What can hang from each mark
Q760: Q799
Q16: Q367 Q507
Q90: Q677 Q728
Q421: Q808 Q924
Q770: Q16
Q797: Q808
Q323: Q286
Q924: Q421
Q808: Q421 Q507 Q770 Q797 Q799
Q286: Q323 Q507 Q799
Q367: Q16
Q728: Q286
Q677: Q90
Q799: Q16 Q760 Q808
Q507: Q286
Q219: Q770
Q956: Q16 Q924
Q715: Q16

Every row comes from one small tree of marks. The marks that hang from a mark follow it in brackets, in the order of their numbers. Every link used is in the known rows. Which tree was each row made from?
Known rows
Q797(Q808(Q799)): [  5  -2  -1   0 -10 -11  -8 -14  -5  -6  -3  11   7 -19 -15   5  -7 -21
  -4 -10   6  -3 -14  11 -18  -4  -1   5 -18   6  -4  26  13  10 -11  -2
  -1 -21 -24 -16  -6]
Q16(Q507(Q286(Q323 Q799))): [-11  -7  -7 -17 -15  11  12 -10   3  10   7 -11   8 -16   0  -3  -8   0
 -12  -5  -4   1   1 -16  -6   2  -9   6  11  -3  -8   6   7  -8  -3  24
   5  -1 -32  -4  -2]
Q924(Q421(Q808(Q797 Q799))): [ 15   6   3  13  18   1 -22  -8 -11 -10  -5  -5   4   6 -22   5  -1  -6
 -20 -17  20 -10 -10   1 -13  -1 -11  -3  11  15 -13  17   5  10  -3  -5
   1 -16  58  -1  -6]
Q16(Q367 Q507): [ 14  -8   3  -4   8   2   1   2  -1  -7  16  -8  23 -26 -14   8   5 -13
 -27  -1  -6  -5  -8 -14 -23   4   0  10   8   2   5  35 -13   3  13  32
 -10  -5  -8  -7   6]
Q16(Q367 Q507(Q286(Q323))): [  0 -11   0 -18   4   7   3  -6   3   8  27 -13  11  -8  -2   6   0  -8
 -27  -5  -7   2   2 -10 -13  -3  -2   1  15 -25  -5  18 -12  -4   4  40
  -4  -6 -16 -10   7]
Q323(Q286(Q507)): [  1   9  -6  18  -9  -4   5  -5   1   1  -4 -16  -4  11 -16  15   9  -2
 -11  -4  -7  10  -9  12 -20  -6 -19  13 -10  -5  -1  10   1   0 -19  19
   7 -18 -34  -5  -7]
Q421(Q808(Q507(Q286(Q799)) Q770(Q16) Q797) Q924): [  4  12   4  -3  15 -12   0  10  -7  10  -7  -5  -2  29   4 -25   4  25
  15 -20   5   2  -6   1   8  -6  -1 -27  30  17  -5 -23 -14  -2  19 -29
  15  -2  64  12 -14]
Q808(Q507 Q770 Q797 Q799(Q16 Q760)): [ 19  12  -3   7  10 -12 -29   7   2  -8 -19  24   0 -18 -21   0   4  -4
   0   3  20   8   9  21  14  18   5 -16  -8  11   6 -10  -1   9  14 -18
  14   2  71  27  -1]
Q507(Q286(Q323)): [ -1  -7  -1  -4   0   5   5  -9  -1  19  11  -6   1  15   2  13  -6  -6
   1  -7  -1  -1  -1  -7  -6  -6  -9   6   5 -12  -3  12   2   1 -16  15
   3 -18 -35  -5  -4]
Q90(Q677 Q728(Q286(Q323 Q507 Q799(Q16)))): [ -8  16   7   2 -20  -1  15 -28  25 -12 -18   9   5  24  27 -27  -2  25
  16  12  -1 -12   9 -26  48  -8  -6  10 -19 -15  -6  -2  23 -25 -33   1
  10  14 -59   5   0]
Q956(Q16(Q507(Q286(Q323)))): [  6  -9  -5  -7  26  15  10 -10  -2  11  20 -18   7   3  11  13  -5  -6
   3  -6  -8  -9  -3   1 -20  -7  -4   3   4 -11   5   8 -20   3 -10   8
  -2  -4   1 -11  -5]
Q808(Q421(Q924) Q507(Q286) Q770): [ -3   3 -15   0   9  -3  -2  32  -8  12  -2  -3 -10  15 -13  13   2   6
  19 -14 -20  14   0  -8 -17 -17  -7 -11 -13 -11   6 -17 -16   9  21 -16
   2 -13  40 -10 -18]
Q507(Q286): [  5  -7  -1   1  -1   4   4   9  -6  14  11  -7  18   9 -11   8  -3 -14
   9  -6  -9  -5  -2 -11 -12 -12  -9   4 -11   8   1  19  -2   6 -11  13
  -2 -14 -24   5 -10]
Q715(Q16(Q507(Q286(Q323 Q799)))): [ -6 -12 -12 -21 -27  13   4  -6  -1  14  11  -1   3 -19  17 -13  -3   4
 -10  -1   0   2  -6  -9  -4   3 -12   6   7   2   0  18  -3  -3  -4  14
  -4   4 -27   2  -6]
Q677(Q90(Q728)): [ 20  26   5   7   1   8  -3  -3   1   0  -2  -3   8  29 -23   1   2 -10
 -12   1   2 -18  -4 -17   0  12   1  14 -10   7   3  40   6   0 -17   6
   1  -6 -18 -13  -9]
Q728(Q286(Q799(Q16(Q367) Q808(Q421(Q924) Q770)))): [ -3 -10  -1  -2  10  -6   5  19   2   8  -3   3  -6   0  18  -6   3   1
  40  17 -19  -3   5 -25  16 -11   6   0 -18   8   2 -45   0  -1  15  -7
  -9  10  10  -9  11]
Q728(Q286(Q323 Q507 Q799)): [-15   3  -1   3 -17  -7   9 -11   9  12  -2   4  -3 -19   0  -4  -3  13
  -2  -4  -6   5  -1 -23  21  -1  -9  10   6 -10  -5 -13   4 -18 -23  24
   8   0 -59  -4  -3]
Q760(Q799(Q808(Q421(Q924) Q507 Q770 Q797))): [  5   6  -1  20  53 -11  -8  16 -17  -2 -21  -2 -31  -2 -16  23  -1  13
  12  -6   0   5  -6  18 -20 -12   6  -9 -13  14   1 -15  -5  -2  20 -32
   8 -23  64  -3  -8]
Q367(Q16(Q507(Q286))): [ -9 -16  -3 -11  -3  16  17  21  -2   3  13 -12  14   2  -1   2   2 -12
   4   0 -10  -4  -7  -3 -31 -11  -2   6  -8   4   2  21 -19   5   6  16
 -12   4   4  -9  -3]
Q367(Q16(Q507(Q286(Q323 Q799(Q760))))): [-30  -8  -2 -17 -42  21  12   5   5   2   5   0 -19  -2  12 -12  -5   5
  -8   1   5   3  15  -5   1   6   2   4   7 -16  -3   5   1   3  -1  24
  -2  18 -22  -9   8]
Q367(Q16(Q507)): [  0  -9   1   0   1   8  11  11  -2  -7   3 -10   9 -12   2   7   3 -10
  -5   5   0  -5 -15  -7 -34   2   1  16  -2  13   8  35 -14   6  10  10
 -14   1   7 -17   1]
Q367(Q16(Q507(Q286(Q323 Q799(Q760 Q808))))): [-32 -13  -1 -13 -33  22  12   1   0  -2   3  -1 -29   3  13  -2  -7   2
  -5   7   7   5  16  19  -5  14   6   4   5  -6  -6  -9   6  -3  -2  15
  -8  22 -28  -3  15]
Q323(Q286(Q507 Q799(Q16(Q367) Q808(Q770 Q797)))): [  6   0   8  10  20 -12  -5 -11  10  -9  -9 -13   2  -7  13  -4  17   5
  -6  16   6   8  13  26  15  -1  -3  -1   3   9 -13 -29  11 -16   1  -3
  11  -3  28  25  17]
Q286(Q323 Q799(Q16(Q507) Q760 Q808)): [-10  -5  -3   2 -27   8   3 -22   3 -11 -11   6 -16 -25  19  11  -8  -1
  -3  21  14   6   6  20  12  30   3  12   3   5   6   5  18  -4  -4  -2
  -6  20 -41   5  21]
Q421(Q808(Q770) Q924): [ 28  -5  -3   7   7  -9  -6   4  -8   1  -3  -8  -3  11   4  11   3   3
  -1 -11   1   0 -17 -12 -15   5  -6   7   8   8   3  29  -3  15   3 -17
   1 -14  24 -16   2]
Q677(Q90(Q728(Q286(Q799)))): [ 10  29   3  -3 -10  10   8   7   9  10  -5   5  13  17 -32 -22  -3  -1
   4   2 -10 -22   4 -47  26   1   2   8 -22  12  -2   3  12 -12 -17  19
   5  10 -39  -7 -10]
Q90(Q677): [  7   0   5  12  10   3  11  -7  -1  -4   3   0  11  16  -4   3  -3   0
  -2  -3   0 -12  -5 -16 -18  -7  -3  19  -2   3   8  43  11   2 -10  10
   3 -21 -31   7  -5]
Q956(Q924(Q421(Q808(Q799(Q16))))): [ 23  -9   2  16   8  11 -10  -2 -12  -5 -10  -9  -1  25  12  -4   2  -3
  17   1  20  -9 -17   2   0 -11  -6   0  19  11  -6  11  -1  14 -13 -19
  -6   7  55 -12  -4]
Q808(Q770): [ 26  -5   1  12  23  -6  -5   5  -2   2  -1  -6  20  -7  -8  14   3  -9
  -7  -2  -1  -3  -7 -15  -8   1  -2  12  -5  14   5  20   2  11  -2  -6
   4 -18   7   8  -1]
Q799(Q16(Q367) Q760 Q808(Q507 Q797)): [ 14   6  10  14  11 -10 -23   2  -1 -13  -2  18  -6 -15  -7  15   4  -4
  -1  15  17   4  11  35  13  16  17 -12  -2   5   9   7  -3  -5  19  -3
  -8  10  21  27  15]
Q956(Q16(Q507) Q924(Q421(Q808))): [ 37  -8   3  22  52  24  -3   8 -14  -9   9 -26   5   6  15  15   4   4
   2 -13   4 -16 -18  -5 -23 -16  -4   5  23  13   5  24 -26  13  -4 -18
 -14  11  67 -20  -2]
Q797(Q808(Q421(Q924) Q507(Q286(Q799)) Q770)): [-13   3 -13  -6 -10 -12   1  19  -2   0  -6   7 -13 -22   0   1  -5   9
  22 -16 -18  15   1  -2  -2 -29   0 -15 -25 -10  -2 -14   5   3  19 -33
   4 -11  15 -14 -16]
Q219(Q770(Q16(Q367 Q507(Q286(Q323 Q799(Q808)))))): [-30 -20  15 -17   3  -4  12 -21   0  12  17 -10 -11  20  15 -22  -2  12
 -21 -10  -3   1   9  10  -6   9  12  -2  40 -13  -7 -28   0 -10   2  22
  -9   5 -34  10  12]
Q924(Q421): [  9   2   0  22  14   4   1  -5  -7  -4   1 -22  14 -15  -5  15  -3 -16
 -18 -10   3  -2 -10 -15  -9 -12 -10  17  -5  12   3  29   4  12  -7   1
  -9 -17   2  -3  -6]
Q770(Q16(Q507(Q286(Q799)))): [-15   1   2  -8  -7   9  24   3  -4  11   8 -13  24   9  -2 -21  -2  -3
   1  -6  -8  -7  -7 -14  -7  -4  -5  -2  11  22   1  -9  -9  -2  -1  12
   1   6 -23   7 -11]
Q715(Q16(Q367 Q507(Q286(Q323 Q799(Q808(Q797)))))): [ -2 -14   4 -21   6   9  -8 -13  -2   7  20   0   2 -19  18 -12   2   5
 -19   2   8   0   7   8  -9  11  -2  -4  19  10 -11   1  -5 -16  10  26
  -6   4   5  16  11]
Q421(Q808(Q507 Q770(Q16) Q797 Q799(Q760)) Q924): [ 10  22   1   6   6 -17 -24   7 -10  -5 -15  17 -29  34 -21 -14   6  17
  -7 -19  20   6  -6  23  -1  26   5 -27  26  12   2 -21 -15  16  16 -19
  14   0  85   3  -6]

Write each row's tree
[  7 -12  -9 -21   6  -2   1 -18  10  -6   9   4  15 -29  12   3  -3 -18
  -3   1  -1   7 -11  24  -1  -7   3  -7 -16 -16  -7  -6   7   0  -5 -20
   2  -7  13 -11   7]  Q797(Q808(Q770 Q799(Q16(Q507(Q286(Q323))))))
[-14  -6  -1  -9 -20   3   7 -13   0  20   3  -7  -1   5   8  -4  -9   1
   6  -5   2  -3   6 -18   7  -7 -10   4  10  -7  -8   5  12  -4 -15  16
  10 -11 -43   1  -6]  Q507(Q286(Q323 Q799))
[-11   2  -6 -14 -14 -11  -8 -18  -1   4   2  10 -15  -8 -18   7 -10  -5
  -4 -17   6  11  -7  31  -7 -14   0 -16  -8 -31 -10  -2   8  -6  -6  -4
   7 -17 -21 -13 -14]  Q797(Q808(Q507(Q286(Q323)) Q799))
[-18  -1   1 -14 -47  -4  -4  -4   7   4   2  12 -18  -5  12 -14  -3   6
   0   7  11   9  25   4  44  -3   8 -15  11 -38   1   1   3  -6   7  13
   3  17 -26  14   5]  Q808(Q507(Q286(Q323 Q799(Q16(Q367) Q760))))
[ 23  30   2   2  10  11   3  11   7  10   3   5  15  23 -38  -4   0  -9
   1   2 -13 -22  -5 -33  13  -1   2   9 -29   7   3  12   0  -7 -20  19
  -1   3 -29 -11  -8]  Q677(Q90(Q728(Q286)))
[ -8 -16  10 -12  14  -4  11   5   1  10  26  -9  16  19  -6 -21   6  -2
 -17 -16 -15   0  -1  -5 -20  -5   9  -3  21 -10   4   1 -22   6   9  27
 -13  -3  -7   9   3]  Q219(Q770(Q16(Q367 Q507(Q286))))
[ 16   3   1  -3 -18 -24 -26   2   6 -23  -5  27  -5 -30  -8  -2   4 -14
 -15   4  14  11   8  35  22   0  20 -17 -16 -23   5   7   3  10  16 -21
  -2   8  28   8   9]  Q797(Q808(Q507 Q770 Q799(Q16(Q367) Q760)))
[-14 -10  -8  -2   0   4   7  19 -11  11  -6  -7 -14  21   8   3  -4   2
  27  -4 -17   4  10  -9 -12  -5  -8   1 -10  15  -7 -32   7   7   4 -15
   0  -7   9  -4  -5]  Q507(Q286(Q799(Q808(Q421(Q924) Q770))))
[-10  -3 -12   1  15  -3   0   6  -5  11  -9  -2 -31  19  23  27  -1   7
  33   7  -7  18  -2  27  -4  -7   2 -10 -11 -22   5 -41  -6  -3  11 -40
   0  -3  25 -10  -2]  Q799(Q16 Q808(Q421(Q924) Q507(Q286(Q323)) Q770))
[-17 -16  -1 -14 -14  18   7   5   4  -3   4  -2 -23   4  14  -1  -1   3
 -14   6   4   8  20  17   0  13   8   2   4  -5  -8 -21   7  -1   2   0
  -3  22   1   5  18]  Q367(Q16(Q507(Q286(Q323 Q799(Q760 Q808(Q770))))))
[ -3   3  12  -9   6 -21   6   4   3  -1  10  -1  15  -7   6 -24   4   3
  -7 -12  -3   5   2  11  23 -28  16 -25   6  -9  -4 -16  -5  -6  13 -19
   2  -2   3  14  -7]  Q797(Q808(Q507(Q286(Q799)) Q770(Q16(Q367))))
[ -2  11  -4  11  29 -12 -13  13 -10  -2 -23   4 -20 -12  -4  13   0  17
  15  -4   0   8   3   3 -17   7   1  -7  -1  25  -1 -29   4  -4  32 -25
   8 -11  61   3  -6]  Q286(Q799(Q808(Q421(Q924) Q507 Q770 Q797)))
[-27 -13   8   7 -25  -9  -2 -21   0  -6  -7   6 -20   1  36  10   3  10
  13  25   7   6  12  19  18   9   2   7  13 -27  -6 -17   6 -16  -9 -11
  -4  10 -38  -7  11]  Q286(Q323 Q507 Q799(Q16(Q367) Q808(Q421)))
[ -3  -6   6   8  19  -7   8  -4  -2   4   6  -8  12   2  -4  -4   2   1
 -11 -14  -6   0 -17  -1 -29  10   6  12  16   9  15  13 -11  10   2   5
 -11  -9 -13   4  -2]  Q219(Q770(Q16(Q507)))
[ -1  10  -3  16  20  -2  -7   9  -9   6  -4   2  -7   0  -3  15  -2   4
  26  -6  -6  -2  -8 -21 -33   0  -8   8  -4  18   6  14  -7  13  10   9
   1 -28  29 -22  -7]  Q808(Q421(Q924) Q797)
[ -1  -7   0 -16  -6   1  12  -9  15   6  10  -1  17 -39  14 -13   0   0
   2  12  -7  -6  -2 -34  25  -5   5   5   2 -12   3  -5  -2 -17   8  32
  -5  16 -31  -7  12]  Q728(Q286(Q323 Q799(Q16(Q367 Q507))))
[ -1  16   6  -1  -4   4  14 -25  23  -4 -15   9   6  25  23 -27  -8  18
  26  14   2 -24   6 -41  44 -12  -3  10 -26  -4  -2   6  29 -15 -21   2
   7   9 -56   3   0]  Q90(Q677 Q728(Q286(Q323 Q799(Q16))))
[-20  13  -2  22   6   2  -5   1  -4   0 -16  -4 -22  10 -16  19   6  14
  10   7  -6   7   7  23 -16   1 -16   3  -7  14 -11 -33  14 -11  -6   4
  12 -10  -6   3  -4]  Q323(Q286(Q507 Q799(Q808(Q421 Q797))))
[  0  14   0  -9  -3  12  18 -21  24 -13 -11   4  13   7  18 -25  -7  17
  13  12  -7 -20   2 -39  32  -6  -2  10 -25  -2  -1   7  22 -21  -9   9
   2  18 -42  -1   5]  Q90(Q677 Q728(Q286(Q323 Q799(Q16(Q507)))))
[ -5  -3  -3  20  11  -6   2  10 -16  -4 -25   5 -21   4  -5  29  -7  -1
  34  20   3  -4  -9  36   2 -19   9  -5 -29  -1  12  -4   1  -5   1 -44
  -6   3 -10   3 -11]  Q760(Q799(Q16 Q808(Q421 Q507)))
[  9 -12  -2 -13 -10  -3  -5  -7   1  -9   5  -2  21 -18  -5  -8   5 -21
 -10  10   4  -7  -6  -1 -14   8   1   3   4   2   1  17 -11   3  10  22
  -8   5  18  -7   5]  Q808(Q799(Q16(Q367 Q507)))
[-13 -10   9  -1 -35 -16   2 -28   8  -4  -3  -2   1 -17  39 -11   5   8
  -6  13  14   5   8  -3  28   4  -1   9  23 -28  -5  13   2 -13 -14   9
   3   2 -33  -1  11]  Q286(Q323 Q507 Q799(Q16(Q367)))
[-13  10   3  -4  36   8   7   7   2  11   7  -2   7   7   9  -5   1  17
   6  -2  -5  -3   4 -11  -1   1  -3 -12  23   9  -4 -50  -6  -4   8  -7
  15  -7  38   4  -6]  Q808(Q421 Q770(Q16(Q507(Q286(Q323 Q799)))) Q797)
[ 15   1  -1  -3 -16 -15 -26  10   3 -11  -7  18  -4  -6 -15  -8   8 -11
 -14   6  14   7  14  15  20  12  12 -15  -4 -15   7  -6  -4  10  17  -4
   3  11  45  17   5]  Q808(Q507 Q770 Q799(Q16(Q367) Q760))
[  8 -14 -10   0  26  12   5  24  -3   0   4   0  19   4   2  28   3 -14
  26  21 -19   2  -2  19 -13  -6   0  -3 -28   7   5 -28  -8   1   9 -34
 -10  11  17   8   3]  Q799(Q16(Q507(Q286)) Q808(Q421 Q770))
[ 14   4   4   8  -9  -8 -18   6  -9  -3  -5  19 -13  54 -20  -7   4   0
 -10  -3  16  -8  -3  18   7  24   3 -11  17   8   3 -13   0  24 -11 -17
   7   7  23   9  -1]  Q421(Q808(Q770(Q16) Q799(Q760)))
[ -9  22  -1  12  -2 -16 -18  17  -6 -13 -10  30 -25  11 -25   8   0   1
   3  -6   4   9  -3  41   2   4  12 -21 -12 -11  10 -35   1  17   7 -37
   4   0  22  -4 -13]  Q797(Q808(Q421 Q507 Q770(Q16) Q799(Q760)))
[ 21   1  -6   9  20   1 -11  18  -7  -3   3 -13   9   9 -21  17   3   1
 -20 -20  -1   7  -7   9   7 -26  -7 -16  -1 -11  -4   3  -8   2  10 -37
  -3   1  54  12 -11]  Q924(Q421(Q808(Q507(Q286) Q770)))
[-11  -7   3  12 -22  -9   1 -12  -7  -7 -12  -4   0  -7   1   8  -1   2
  -6   4   3   6   1  13  -3  13  -8  14   8  16  -5   4  10 -11 -18  -3
  -1   2 -46  12   0]  Q286(Q507 Q799(Q808))
[  6 -11  -1 -15   2   7   5  11  -1   3  27 -12  27  -9 -17   1   4 -16
 -20  -5 -15  -2   0 -15 -19  -9  -1   0   1  -6  -3  21 -17  -1  10  36
 -11  -2  -9   0   2]  Q16(Q367 Q507(Q286))
[  6  -9  -2 -12 -19   9   1  16   6  -5  23   5  19  -8  -2  -3   3 -18
  -7  11  -7   3  12   1   7   0   6  -3 -10 -12   7  21 -14   8   7  25
 -13  19 -10   9  13]  Q799(Q16(Q367 Q507(Q286)) Q760)
[ -5  11   6  -5  16   8   4  -1   7   5   9   3   4   1   5 -16   0  13
 -17  -8   6   4  13  -3  15  17   4 -10  27  13  -3 -31   1   0  -1  13
  15   3  24  21   8]  Q808(Q770(Q16(Q507(Q286(Q323 Q799(Q760))))) Q797)
[  3  -7  -6  -1 -17   2  10  -6   3  -5  -9  -7  26 -40  12  -4  -2  -7
  10  14   1  -4  -8 -17  -1   3  -3  12  -3  21   8  26   3  -2   5  -4
  -5  10 -18   2   1]  Q286(Q799(Q16(Q507)))
[ -1   3 -10   5 -22 -10 -14   8   0 -13 -10  27 -24  -9  10   3  -4 -12
  27   5   1   9   1  14  -2   2   5  -2 -34  -5   6  -2   9  30   1 -30
  -2  -5  27 -27   4]  Q797(Q808(Q421(Q924) Q770 Q799(Q16 Q760)))
[-18   2   0  11 -51  -6  -1 -24   9  -8 -14  11 -18 -15  28  -2  -2  10
  -1  13  17  13  12   9  34  20  -3  11   7 -18   2  13  12  -2 -26   1
   6  12 -51   4  10]  Q286(Q323 Q507 Q799(Q16 Q760))
[ 15  30   1   5  -2   4   5   8  10   2   3   6  13  21 -36  -5   6  -2
 -10   1 -15 -10  -5 -19  15   2  -2   9 -20  -7  -1   6  -9 -15 -31  16
   2   9 -35 -10  -9]  Q677(Q90(Q728(Q286(Q507))))
[  6  10  11  13  30   3  -3   3  -2 -12  -5   6   5  -7  -7  -4   3   5
 -18   4   9  -1   6  15   0  32  10  -3  20  46   4 -27   5   2  10  -7
   4  10  28  29  13]  Q286(Q799(Q760 Q808(Q770(Q16(Q507)) Q797)))
